Known rows, with every way that one mark hangs from another
sediz[tevab[deda]]: [-41 -37 -16   6  22 -42 -11  -4 -17 -12  14 -11   6 -36 -18  -7  21  15
 -32  -3   6 -47   7 -15   3]
boduk[notus[sepeta]]: [-33  15 -11   6 -35 -36 -46  30 -40  -6 -13 -44  -3 -37  63  53   1  51
 -20 -11 -14   5  13  -7   0]
gapelaz[tevab[lafiv tela]]: [ -7 -20 -19  40   9 -27 -35   3  12  50   5 -23   8   8  23 -12  -3  25
   1  33 -18  11  -7  10   4]
pumed[tevab]: [-27 -30 -17  11   9 -38 -19  17 -39 -21 -23 -47  16 -13  -1  28   0  35
 -54 -20 -19 -33  28 -15   9]
ronak[notus[rusi[vira[roze]] sepeta]]: [-65  47  26  -7 -66  22 -11 -29 -30 -14 -32  -2 -23 -26  57 101  26  40
 -28 -42   7 -20  18 -18  -1]
ralu[tevab]: [-10 -51   9 -14 -19 -57  15  30 -43  20   9 -38 -13  -1   8  37  53  66
 -41  14 -23 -10  13  -7  15]
ralu[tevab[rusi[vira]]]: [ -6  -8  12 -29 -27 -34  32  34 -15   8  12   0  -1  24 -14  16  48  56
 -12  26 -20   0  15  -7  40]
rusi[vira]: [-44  -4  33 -19   8 -36   3  14 -26   5   0 -36  24  10   9  56  28  50
 -21   0 -24 -12   5 -23  32]
sediz[tevab[rusi]]: [ -1 -16 -27  -8  -3 -41   5  25 -22 -38  -7  -9  25 -33 -20 -28  34  14
 -47  -4  -8 -29  32  15  10]
zimuv[notus]: [ -7   9  22   7  -8 -56  -9  -1 -52 -11 -10 -39  61  -4  17  57  26  26
 -45  10  -2   9  14 -23 -13]
tevab[deda rola]: [ -8 -32  10 -21  37  12 -15 -39  -7  10   0 -30 -16 -30  -3   9  17   6
   3 -39   0 -11   2   4 -14]
ralu[tevab[deda tela]]: [ -7 -59   2  13  -5 -45   5   4  -6  28  30 -11 -33  26  -3  13  19  21
  17  19   2 -17  -6 -32  -9]
rola[tevab[deda lafiv rusi tela]]: [ 32   0 -25  35  22  12  -4  -9  62  14  33  25  11  19 -19 -44 -29 -48
  15  54   7  28  -5 -21 -20]
rola[tevab[lafiv tela]]: [ 23 -24  -8  25  25 -30   0  22  11  22  16 -12  16  15   6   1 -19 -12
 -20  50 -27  20  -7 -12 -11]
deda[tevab[lafiv rusi]]: [ 21 -25 -10  10 -15 -14   9  18   4  -7   9 -19  22 -36 -14 -28  17  17
 -54  21  24  23   0  36  16]
ralu[tevab[deda rola rusi[vira] tela]]: [ 23 -20   9 -31   3  -1  22  -5  11  13  19  37 -40  40 -31 -23   2  -7
  65   0  -4  -5  -7   0  14]
sediz[tevab[deda lafiv rusi tela]]: [  5 -26 -49  43   6  -6   3 -16  35 -15  21  37   9  -2 -51 -69  -4 -48
  21  13  25 -20   3   3  -5]
pumed[tevab[lafiv rusi tela]]: [ 22 -20 -49  46  -7  -4  -4   3  13 -27 -14   2  22  17 -35 -33 -29 -26
  -2  -3   0  -9  23   4  -1]
boduk[notus[ronak]]: [-33   9 -22  39 -33  -7   1  17 -12   4 -13 -34   8 -34  47  45  -5  51
 -17  -1  -7  30  22  -6   6]
boduk[notus]: [-24 -13 -13   9 -18 -45 -18  21 -33   2 -10 -40  13 -34  39  32   5  52
 -36   1 -20  24  23   3  10]
rola[tevab[deda tela]]: [  6 -23   2  14  41 -31 -18   9  16  14  27 -16   0  16  16   5 -26 -13
  -6  38 -10   1  -8 -45 -28]
rola[tevab[deda rusi[vira] tela]]: [  9  22   6   0  32 -10  -3  13  40   0  28  23  12  42  -7 -18 -30 -25
  25  49 -10  12  -3 -46  -1]
lafiv[tevab[deda rola rusi[vira] tela]]: [ 11  24  31 -45  25  34  -4 -17   7  12  10  50 -10  39 -35 -35 -26 -43
  52 -13   7 -31 -20  11  -4]
lafiv[tevab]: [-24  -3  31 -28   2 -20 -11  15 -46  19   0 -23  18  -3   2  23  23  29
 -55   1 -12 -38   1   2  -3]
boduk[notus[rusi]]: [-27  11 -27  16 -45 -22 -18   9 -30 -24 -36 -23  -6 -59  51  18  12  38
 -38 -10 -17  26  19  21 -17]
lafiv[tevab[deda rola rusi[vira[roze]] tela]]: [ 23  37  34 -46  16  50  11 -31   4   8  -2  51 -16  48 -24 -21 -24 -57
  46 -31  15 -23 -15  -1  -1]

Rows
[ 40 -61   4  -2  18 -25   2  13 -22  10  -3 -23 -12 -26  -6 -23 -18  -9
 -12  -6   6   8 -27  53   0] | deda[tevab[lafiv rola tela]]
[-10 -39 -15  53  15   0 -11 -40  40  27  24  -7   1  16 -15  -4  -8 -25
  29  11  24   0 -11 -22 -21] | tevab[deda lafiv tela]
[  4  46  39 -61  15  60  11 -35  -2  11  -3  44  -9  21 -24 -10   1 -27
  14 -33  14 -20  -6   3  16] | lafiv[tevab[deda rola rusi[vira[roze]]]]
[ 18 -13  19 -12  -5 -48   4  46 -11 -23   7 -10  16  12   1 -11  -9  10
 -10  18   9   5  -9   4  18] | deda[tevab[rusi[vira] tela]]
[ 33   6  13 -32  21  35 -12 -22   3   8   4  32 -13  16 -30 -47 -20 -50
  32 -23  13 -29 -10  20 -32] | lafiv[tevab[deda rola rusi tela]]
[-72  70   3  18 -54  46  -6  15 -10 -29 -33 -14 -25 -15  61  77  30  36
  12 -31  -3 -25 -13 -25 -15] | notus[ronak rusi[vira] sepeta]
[ 45 -18 -26  19  21  49   1 -53  53   4   7  27 -11   5 -40 -57 -14 -62
  59 -18  21  17  -3  26 -26] | tevab[deda lafiv rola rusi tela]
[ 43 -18   8 -18   8  -5  16  17   3  -6   1  18   0   2 -26 -43 -19 -22
  17   5  12  18 -25  53  26] | deda[tevab[lafiv rola rusi[vira] tela]]
[ 25  19  -2  10  17 -10  18  26  36   7  17  26  28  42 -15 -19 -26 -24
  10  61 -23  30  -5 -12  14] | rola[tevab[lafiv rusi[vira] tela]]
[ 25  29  -6  19  21  29  21 -16  61  12  25  44  11  51 -14 -18 -34 -54
  29  43   9  34  -8 -42  12] | rola[tevab[deda lafiv rusi[vira[roze]] tela]]
[-58  88 -16  28 -77  44  -3  12 -18 -29 -45   1 -35 -28  90  78  -2  32
  15 -33   3  18   1 -21   5] | boduk[notus[ronak rusi[vira[roze]] sepeta]]
[ 46   4  17 -46   8  13  -2   7 -24  -3 -15  14   0  14 -18 -36  -9 -32
   6 -25 -15 -22   1  41 -26] | lafiv[tevab[rola rusi tela]]
[ 20  -6  -4 -24  23  37  -8 -38  21 -12  -1  -6  -7 -28 -20 -28  17 -12
  12 -38  11   2  17  14 -19] | tevab[deda rola rusi]
[-47  49 -16  33 -56  47 -15   8 -14 -35 -37 -34 -31 -43  70  64  36  29
  -8 -43   5 -21   0 -13 -46] | notus[ronak rusi sepeta]
[ 41 -27   8 -44   8 -15   1  24 -29 -24 -12 -28  -2 -51   0 -29  11  17
 -44 -22   5  12   5  54   3] | deda[tevab[rola rusi]]
[-49  64 -17  30 -61  31  23   3 -14 -22 -44   5 -16 -26  64  56   0  33
   1 -24  -3  36  12 -10  13] | boduk[notus[ronak rusi[vira[roze]]]]
[ 37 -58  19 -27  21 -47  -7  29 -45 -10 -10 -41 -17 -29  14  -8 -12   6
 -21 -23  -4  -4 -17  39 -10] | deda[tevab[rola tela]]
[-15 -13  23  -1  16 -10 -22 -11 -13  25  20   3  -1  25 -10   1 -10 -16
   3   3  14 -42 -18 -24 -28] | lafiv[tevab[deda tela]]
[-60  42   2  23 -36  34  25   3  -4 -22 -31 -11  -7 -15  33  55  32  35
  -4 -18  -7  -2   0 -11  -1] | notus[ronak rusi[vira]]
[ 56  -8  11 -19   1  14  30   4   2  -9 -11  19  -8   8 -14 -32 -19 -32
  13 -13  18  28 -20  42  31] | deda[tevab[lafiv rola rusi[vira[roze]] tela]]
[  4  39  -1   6  20  38  24 -21  55  18  27  37  15  24 -16  -8 -10 -25
  -3  42   9  35  -1 -39  28] | rola[tevab[deda lafiv rusi[vira[roze]]]]
[ 23  -8 -21   3  19  61   3 -58  46   9   7  17  -5 -23 -43 -45   9 -31
  23 -20  20  19   6  29  -7] | tevab[deda lafiv rola rusi]
[ 21   4  -7   4  24  48  11 -47  56  11  14  46  -7  31 -48 -44 -23 -57
  82  -6  16  12 -15  12   5] | tevab[deda lafiv rola rusi[vira] tela]
[  7  33  39 -71  11  23   8   9 -31   6 -11  24  10  12 -26 -11   8   4
  -7 -16 -19 -26  -2  35  20] | lafiv[tevab[rola rusi[vira]]]
[ 13  18  -7  23  28  12   8  -3  64  20  36  44  15  44 -25 -32 -36 -44
  34  64   2  26 -15 -31   9] | rola[tevab[deda lafiv rusi[vira] tela]]
